Each row was made from one path, in order. Every step used is in the known rows, and no mark comes twice. Write each row's path.
In the rows, 128 means zero.
Known rows
Y -> X -> M -> D -> H: [128 150  77 117 110  99 124 156  96 112  64 145  77 143 120 112 150 170
  72  37  56  61 119 165 180 106 104  53  90 101 100 147  57 138  87  93
 161 144 131 192 202 161 110 148 150  89 116 170 125 185]
Q -> M: [129 118 109 104 117 124 120  71  95 137 146 127 126 146 112 113 116 131
 137 115 152 124 133 127 122 116 134 142 116 107 110 126 138 135 107 112
 118 126 132 126  99 103  97 108 127  88 108 107  98 134]
D -> H -> Q -> Z: [101 105 133 207 189 158 124 132 153 156 107 168  76 201 190 130 148 136
 120 119 110 104  94 116 105  83 125 137  97  85  60 123 143 115  92 104
 149 154 101 124 134 164  66 123 168 114 108 119 104 189]
L -> H: [112 113 131 125 126 118 125 140 124 118 141 119 151 114 119 104 119 142
  95 134 129 100 125 107 134 110 119 136 125 155 119 158 131 117 123 101
 141 122 101 147 149 117 121 140 129 111 114 125 132 122]
E -> X -> Y: [164 160 116 142 144 162 119 136 117  46 111 126 131 110 133 160 166 166
  70 112 117 116 138 144 165 107 168 154 100 134 150 132  79 121 125 122
  99 127 108 138 139 104 119 140 137 122  90 159 133 107]
P -> J: [139 100 142 162 120 150 126 151 106 117 128 129 151 129 136 144 126 141
 153  92 112 105 124 108 140 127 139 129 150 133 109 137 163 127 127 152
 130 108 168 116 128 125 119 135  96 127 141 122 124 133]
W -> M -> S -> H -> Q -> Z: [ 95  75 137 206 182  65 124 117 149 141 114 136  80 194 170 123 164  97
  95 168  75 104  89 123 104 107 206 184  94 129  54 139 135 146  95 122
 166 122 107 119 147 164 134  93 165 146 153 175  98 132]
S -> M -> D -> H: [ 96 149  71 142 127  91 128 164 128 139  56 144 128 140 145 117 127 122
  77  78  94  61 103 133 128  84 134  89 124 131 110 162 108 115 130  87
 149 144 157 158 161 173 113 139 136 124 141 179  99 201]
C -> Z -> Q -> M -> D -> H: [109 180  83 106 140 121 110 113 141 131  76 164  63 167 170  72 143  86
  83 100 111  53 103 148 110  87 155 140  90 102 119 145  88 175 138  43
 145 173 165 165 143 135  33 131 179  39 125 146 114 161]
M -> D: [125 126 111 130 119  95 124 125 133 145 102 109 121 131 137 112 139 126
  89 103  88 102 132 136 119 121 143 110  89 126 137 128 114 123 148 106
 128 117 155 169 133 146 153 156 131 103 146 156 114 151]
C -> Z -> Q: [132 185 128 106 153 146 127 140 159  95 122 149  92 129 157  97 155  81
 131 143 138 100 113 146 120 118 170 168 122 134 157 121  97 172 150  95
 147 171 146 127 144 127  74 124 168 117 144 139 146  97]
H -> D: [137  96 111 138 152 116 128 145 116 132 152 134 130 108 124 131 112 128
 113 118 150 137 140  90 113 126 133 143 107 119 141 137 135 126 142 128
 111 173 105 135 160 144 103 117 147 136 118 137 132 127]
J -> U: [147 142 147 154 121 144 133 128  93 119 116 113 130 104 106 112 145 148
 130 116 112 130 129  88 129 125 126 135 121 121 100 145 137 144 128 120
 138 122 119 130 111 121 142 154 159 124 167  94 152 112]
J -> S: [129 170 150 131 123 145 147 141 135 118 109 119 138  99 123 132 140 117
 140  96  97 143 129 109 138 166 116 114 110 136  83 131 148 114 137 133
 126 135 131 129 117 148 120 150 119 142 159 131 152 141]
S -> M -> D -> H -> Q -> Z: [ 88 122  79 201 191 105 127 145 143 157  68 156  95 188 193 106 159 131
  88  78  91  57  93 137 111  49 160 122  86 106  66 132 133 111 105  82
 161 159 129 156 144 187  76 147 165 124 130 160  58 226]
J -> S -> H: [109 152 170 141 139 137 147 155 114 104  89 127 154  96 142 128 116  86
 111 132  56 122 120 100 138 155 130 111 130 139  68 144 168  99 124 120
 144 121 134 116 149 148 135 141  89 166 149 156 152 154]
W -> M -> L -> H -> Q -> Z -> C: [112  42 114 165 215  72 148  97 136 122 109  95  81 163 165 118 200 119
  71 151 132  61 100 111  58  89 161 170 100 159  47 161 111 164  85 111
 164  98  73 151 133 153 127 113 171  92 158  96 138 111]
M -> S -> H -> Q -> Z: [113  96 143 200 177 107 129 115 138 133 120 171 100 201 197 121 147 112
  98 160  64 108  94 126 106 100 195 158  79 114  69 113 161 121 101 121
 171 147 135 142 153 155 135 117 141 124 132 152 102 164]
Z -> Q: [141 154 162 115 138 150 140 123 163 128 129 126 125 124 165 104 156 101
 121 141 128 106  93 145 115 130 143 142 135 133 151 123 116 149 130 109
 129 145 124 121 115 136 119 126 171 112 120 137 148 115]
Z -> Q -> M: [144 146 146  79 131 153 134  68 130 136 147 125 127 139 146  84 145 109
 134 125 150 103 102 142 106 117 151 157 126 114 132 119 130 154 107  94
 118 144 133 122  86 115  93  99 167  69 100 115 121 117]
W -> M -> L -> H: [ 96  85 111 138 120  55 144 119 129 126 127  96 124 103 102 134 158 131
  44 140  98  87 120 107 104 123 132 145 144 187  98 191  87 157 103  95
 131  92  90 142 135 110 132 102 154 119 150 112 134  91]
D -> H: [109 130 114 153 128 137 123 157 135 136  94 158 111 147 144 138 117 130
 107 123 117 110 104 123 136 112  99 106 144 116 108 151 121 128 121 109
 135 142 118 122 148 145  93 121 134 109 121 135 137 166]
W -> M -> D -> H -> Q -> Z: [ 76  85 107 218 193  81 117 130 171 179  75 124  44 196 173 121 175 126
  72 101  83  72  88 124  91  77 152 140  80 106  55 147 105 134 100  81
 142 125  99 140 140 191  90 125 191 118 152 157  82 177]
J -> S -> M -> X: [122 194  83 125  94  94 151 151 126  97  96 138 140 101 140 148 156 126
 129  48  92 126 128 144 146 146 142  96 107 114  84 138 117 120 137 135
 139 156 181 121 132 155 123 141 124 160 163 139 116 168]
J -> L -> M -> S -> H -> D: [110 139  90 141 125  64 110 167  73  97 125 207 173  56 114 105 131  97
  36 104 106 132  98  73 138 150 157 161 128 141  81 192 147  95 167 117
 155 201 109 122 196 168 128 102 124 141 132 152 143 105]
S -> M: [124 147  91 124 136 116 132 142 116 110 116 131 155 116 125 122 124 122
 133 106 145 106 124 135 136 105 146 135 149 142 127 139 137 125 125 136
 139 148 138 114 139 131 120 116 124 159 131 151 104 144]
Z -> Q -> M -> L -> H -> D: [132  82 126  97 140 108 154  80 103 136 167 130 146 111 135  86 144 116
  43 126 134  73 108  82  75 101 141 170 110 151 130 170 120 168 115  64
 116 172 101 167 126 106  69  92 182  48  92  93 136 111]
D -> H -> Q -> M -> X: [ 96 105  59 158 129  93 111  98 125 151 102 167  78 182 150 115 139 145
 110  81  99 105 107 138 109  80 121  93  79  53  70 122 125 130  90  93
 123 156 132 128 124 139  60  97 149  64  93 107  92 186]
P -> J -> S -> H: [123 128 183 166 128 167 143 176  93  91  85 133 180  93 151 147 103  95
 133  97  33  97 119  83 156 154 139 115 152 141  46 150 201  98 125 148
 143 101 176 104 151 146 127 145  59 157 156 147 155 162]
C -> Z -> Q -> H: [115 176 154 100 144 142 135 135 144 120 107 142  70 139 168  67 161  90
 125 151 146  78 113 145 127 105 155 159 137 136 152 102 123 199 116 103
 150 171 135 111 171 117  47 100 182 104 119 136 115  96]
X -> M: [138 132  83  97 121 149 130 122 102  88 138 118 136 125  95 122 139 164
 141  92 107 111 133 131 150 130 136 135 138 124 122 133 123 138 124 150
 139 119 114 129 136 124  99 103 124 124 107 125 145 130]
J -> L: [124 159 122 128 129 145 136 136 109 104 131 139 124  82 144 111 153 134
 126 102 128 147 112  96 135 165 127 136 138 114 100 164 129 111 150 119
 122 140 115 111 133 145 128 143 131 142 119 109 132 128]
X -> Y: [159 143 111 112 137 165 127 141 113  67 133 124 147 118 104 147 146 140
 113 115 126 110 133 133 121 117 143 131 102 129 140 133 121 124 136 127
 105 114 115 151 131 122 137 130 126 108 100 147 133 120]

Write each row's path
[141 138  71 102  95 115 135 122 115  92 143 137 110 154  96 119 151 166
 130  94  91 117 119 144 153 136 158 133 111 138 133 134 111 152 148 164
 153 141 135 157 135 137 117  96 130 100 133 142 151 124]  X -> M -> S
[102 105  74 159 140  98 127  98 142 159 114 174  80 203 138  98 137 136
 110 107 106 105  90 123 112  93 138 119  89 104  77 131 145 137 102 101
 137 175 123 150 117 146  64  93 151  48 117 125 108 169]  D -> H -> Q -> M -> S
[128 144 141 115 177 129 138 155 131 124 125 142  77 119 158  67 146  90
 113 145 171  82 122 107 118 100 165 177 118 134 169 104 129 189 136  91
 133 218 114 120 198 135  17  91 202 113 114 146 116  88]  C -> Z -> Q -> H -> D
[112 142  89 110 109  65  92 125 110 148  96 144 166 108  93 103 142 109
  49  83 106  97 123 158 133 110 131 114  99 152 108 136 117 111 147 107
 150 125 138 159 127 140 138 139 121 112 148 147 114 120]  L -> M -> D
[120 151  72 114  84  61  91 127 110 118 124 176 150 111 101 140 147 130
  77  82 125 121 124 175 143 113 128 109 102 108 102 130  93 127 134 132
 148 134 152 123 130 123 126 107 118 115 138 123 122 111]  L -> M -> X
[116 183  84 111  87  84 115 133 101 107 133 187 147  89 107 102 164 126
  80  80 127 144 100 128 147 161 146 145 121 152  80 172 119 115 174 129
 155 172 129 120 132 145 137 121 140 117 153 115 138  89]  J -> L -> M -> S
[101 105 112 211 185 116 121 129 153 170  80 147  66 198 197 113 157 139
  84  96  77  76  96 121  99  75 136 115  56  94  65 126 127 112 113  81
 154 143 127 163 141 185  88 153 168  90 125 137  88 207]  M -> D -> H -> Q -> Z
[ 91 111 106 183 177 130 130 158 161 152  92 153  98 157 145 117 132 128
 114 114 103 103  98 114 109  86 110 111 117 116  92 135 150 108 107 108
 132 157  97 126 145 159  73 117 141 110 108 131 129 172]  D -> H -> Q
[131 175  94  84 140 109 121  83 133 121 117 134  83 150 150  64 155  80
  99 110 121  70 126 156 100  98 183 159  71 118 146 119  92 177 142  63
 141 163 172 170 117 119  66 137 168  55 134 144 108 120]  C -> Z -> Q -> M -> D
[ 90  79  86 130 151  72 126  80 117 155 134 100 131 145 114  48 134 144
  72  98 101  72 127 113  97  65 154 141  47 132  85 142 152 100 104  63
 134 126 111 194 113 125 100 141 130  53 100 123  77 150]  L -> H -> Q -> M -> D
[ 81 126  61 171 169  79 131 171 150 151  54 141 116 150 143  90 143 119
  81  69  83  55 101 132 111  58 141  98 100 130  96 143 139 106 120  86
 145 161 135 159 160 185  90 132 139 122 128 178  83 210]  S -> M -> D -> H -> Q
[ 96  98  91 159 166 131 121  96 132 158 110 155  98 173 132  96 123 136
 128 104 124 100 103 116 106  77 116 125 105  90  71 129 160 118  89  92
 120 152 105 126 112 137  46  93 142  74  89 115 100 180]  D -> H -> Q -> M
[131  99  69 137 147 113 118  96  84  69 118 148 135 149 127 126 149 131
  81 102  69  90 118 143  87  68 177 127  58  66  80 119 146 112  88 104
 113 121 134 149 135 122 118  86 108  68  61 147  91 157]  S -> H -> Q -> M -> X -> Y
[133 129 136 156 119 169 135 161  83  96 132 141 143  77 149 128 145 147
 149  65 108 119 111  76 147 162 139 139 158 121  82 172 159 112 154 144
 119 120 153  92 131 142 127 152 108 132 132 106 129 134]  P -> J -> L
[ 86 109  91 185 165  88 128 155 163 164  63 138  91 162 151 104 142 130
  72  98  69  79 107 123 105  88 121  94  81 115  98 130 130 106 125  83
 132 146 124 171 147 181  96 140 143  93 127 157 115 191]  M -> D -> H -> Q
[119  98 140 187 190 143 133 105 145 145 137 140  96 185 175 122 157 136
 143 126 126 126 116 129 100  93 155 163  84 102  77  99 154 117  95 125
 142 144 106 125 115 148 102 131 159 128 116 114  94 152]  H -> Q -> Z
[168 153  79 121  98 128 116 138 113  63 132 141 130 132 121 169 168 156
  98  88 105 117 131 153 119 114 149  99  75  90 136 122  87 140 135 125
 113 118 151 160 142 129 153 126 134  90 102 140 128 132]  M -> X -> Y
[154 118  96  91  99  96 150 115  76  87 116 138  88 124  97 137 175 171
  96  66  71 108 136 173 152 132 122  88 119 125 111 131  68 168  77 134
 150 126 131 169 171 113 122 112 141 108 117 105 137 127]  Y -> X -> M -> L
[107  87 107 134 119  64 147 112 132 137 110 106  95 124 106 158 167 112
  72 135 101 118 118 129  98 142 146 136 145 156 112 160  83 172 117 121
 121  96 118 117 118 128 140  91 150 140 162 115 133  99]  W -> M -> L
[ 93 107 129 145 157 106 173  85  95 122  89 132 132 124 131 108 142  88
  81 117  31 111 119  98  86 130 148 126  99 130  29 128 186 118  81  98
 133 120 131 135 104 134  94  93  98 112 120 100 124 168]  J -> S -> H -> Q -> M -> L
[106 123  69 145 159  87 127 159 118 125  68 140  65 156 120  89 165 170
  84  33  41  63 115 168 157  83 118  64  63  99  81 129  88 113  78  92
 153 153 105 198 197 179  91 137 157  95 107 169 108 194]  Y -> X -> M -> D -> H -> Q
[122 151  86 114  91  70 102 128 118 122 132 180 151 130  95 117 145 121
  77 111 123 126 115 159 142 125 142 136 107 163 113 141 121 132 154 142
 163 157 138 144 125 129 132 108 129 106 162 138 135  95]  L -> M -> S
[166 114 142 129 184 151 121 102 116 114 115 127  99 171 196 134 150 121
 143 143 168 102 109 139 105 118 146 140 110  95  87 115 114 156 121 142
 157 119 133 130 125 153 137 147 151  98 145 112 143 138]  Q -> Z -> C
[ 98  89  70 130 124  75 115  79 117 139 158 133 119 153 130  79 144 158
 103  87 112 102 131 132  94  74 144 132  58  97  81 132 140 117  89  91
 135 138 120 158 124 109  90 113 138  57  88 101  80 145]  L -> H -> Q -> M -> X
[ 95  70 107 159 161  85 154 126 136 125 124 124 132 127 125 104 165 135
  59 132  78  93 125 105  87  87 131 132 101 166  99 151 142 118 107  96
 138 122  96 170 132 117 113 117 133  99 113  96 129 131]  M -> L -> H -> Q
[158 168  46 113 106 115 126 145 109  50 114 145 151 120 115 160 162 148
 103  63 121  91 127 166 127  93 167 112  94 105 138 131  96 138 132 129
 121 134 160 146 153 134 144 122 128 124 106 160 105 147]  S -> M -> X -> Y
[114 114  79 165 161  96 139 133 118  63  86 132 109 149 144 105 166 158
  52 115  28 102 111 154 170  95 213 166 100 140 110 127 117 114 107 141
 159 156 106 134 174 136  91  89 117 127 102 182 141 137]  E -> X -> M -> S -> H -> Q
[105  66 129 187 172 109 151  97 127 137 145 137 107 166 169 116 172 147
  67 131  89  90 113 104  78  84 151 160  79 145  67 143 137 128  89  92
 156 121 101 164 119 118 101 132 159  97 113  81 103 143]  M -> L -> H -> Q -> Z
[108  95  86 136 149  83 128  75 121 170 117 110 109 160 121  68 141 130
 103  88 100  99 129 135  91  89 161 131  51 109  99 111 157 113 109  88
 121 131 132 172  95 136 104 131 137  74 110 131  78 159]  H -> Q -> M -> D
[105  84  98 175 179  95 159 112 116 118 130 140 131 155 164 108 172 143
  79 111 108  76 116 117  88  54 165 163 104 159  64 151 146 125  87  97
 164 145 112 153 131 125  91 117 156 129 119  96  76 165]  S -> M -> L -> H -> Q -> Z
[130  78  97 133 128  76 126 100  83 134 144 163 136 148 131 108  97 111
  81 142 110 121 121  90 112 124 174 153 100 113 111 147 151 136 128 105
 128 179 139 149 162 131 106  81 126  90 112 156 111 137]  Q -> M -> S -> H -> D
[148 138  96  92 110  83 124 130  90 104 102 117 100 126  99 105 162 169
  94  43  66  90 140 179 168 124 140  82  77 112 119 127  65 136 101 114
 152 131 141 196 185 143 143 153 139 101 123 163 111 149]  Y -> X -> M -> D
[129 171 110  99 133 107 123  96 120  89 116 185  89 171 166  75 137  60
  96 165 103  87 100 152 112 115 213 181 103 126 126 135 117 188 128  87
 165 175 171 136 152 113  80  97 147  66 136 161 132 110]  C -> Z -> Q -> M -> S -> H
[112  81  73 130 141  68 155 158  94 108 138 136 175  86 107 121 125 135
  51 104 128  85 135  77 102  88 141 148 131 181 122 190 124 131 129  99
 134 178 109 158 178 124  94 106 142 133 121 120 109 136]  S -> M -> L -> H -> D
[112 127 119 150 101 127 174 179  89  80 102 123 196  77 120 129 141 134
  93  52  54  62 125  84 143 122 135 124 156 196  51 194 172 127 125 130
 153 116 171 140 134 123 107 139  83 140 172 106 131 154]  P -> J -> S -> M -> L -> H
[ 95  62 105 147 161  85 152  67  89 131 103 145 129 149 133 104 134 102
  67 143  57 103 116 116  71  88 159 140 115 120  73 129 168 123  74  99
 131 114 133 138 117 112 109  76 108  92  93  99 106 158]  S -> H -> Q -> M -> L
[110 134  58 120 117 123 124 151 118 118  81 124 103 143 118 116 137 152
  78  62  60  66 113 134 148 102 120  89 117 110 109 155 100 130 135 105
 142 124 135 168 160 169  85 122 132  81 114 154 142 188]  X -> M -> D -> H
[128  78  84 147 217  97 160 114 112 101 105 131 125 155 182  99 181 125
  85 120 133  50 100 122  70  57 169 159 108 155  52 152 137 147  87 117
 186 131 116 164 142 146 115 128 148  98 137  99 117 158]  S -> M -> L -> H -> Q -> Z -> C
[133 134 101 115 156  96 125 116 113  93 139 187  99 152 157  81 120  59
  85 160 126  95 109 104 102 113 216 191  86 120 141 136 124 184 141  84
 149 223 154 148 184 130  55  84 170  76 126 164 134 109]  C -> Z -> Q -> M -> S -> H -> D
[105  87  84 136 129  79 131  83 126 142 162 134 120 174 119  63 139 147
  95 125 119 102 116 116 108  84 161 158  62 150  89 148 161 118 107  93
 141 153 109 179 117 110  89 111 141  52 111 119 101 123]  L -> H -> Q -> M -> S
[140  79 142 182 216 178 135 144  93  86 130 136 130 116 209  81 175 147
 143  86 137  67  93  61 112 105 159 169 107 111  12 180 184 107 118 124
 158 125 113 123 148 170 112 174 127  93 125  87 138 146]  P -> J -> L -> H -> Q -> Z -> C
[ 84 105  80 131 156  90 135  91  97 135 132 114 124  96 133  29 162 151
  74  71 101  86 114  84 104 106 153 146  63 120  59 175 161  90 125  54
 124 135  97 180 121 140 102 159 145  64  90 106  82 151]  J -> L -> H -> Q -> M -> D
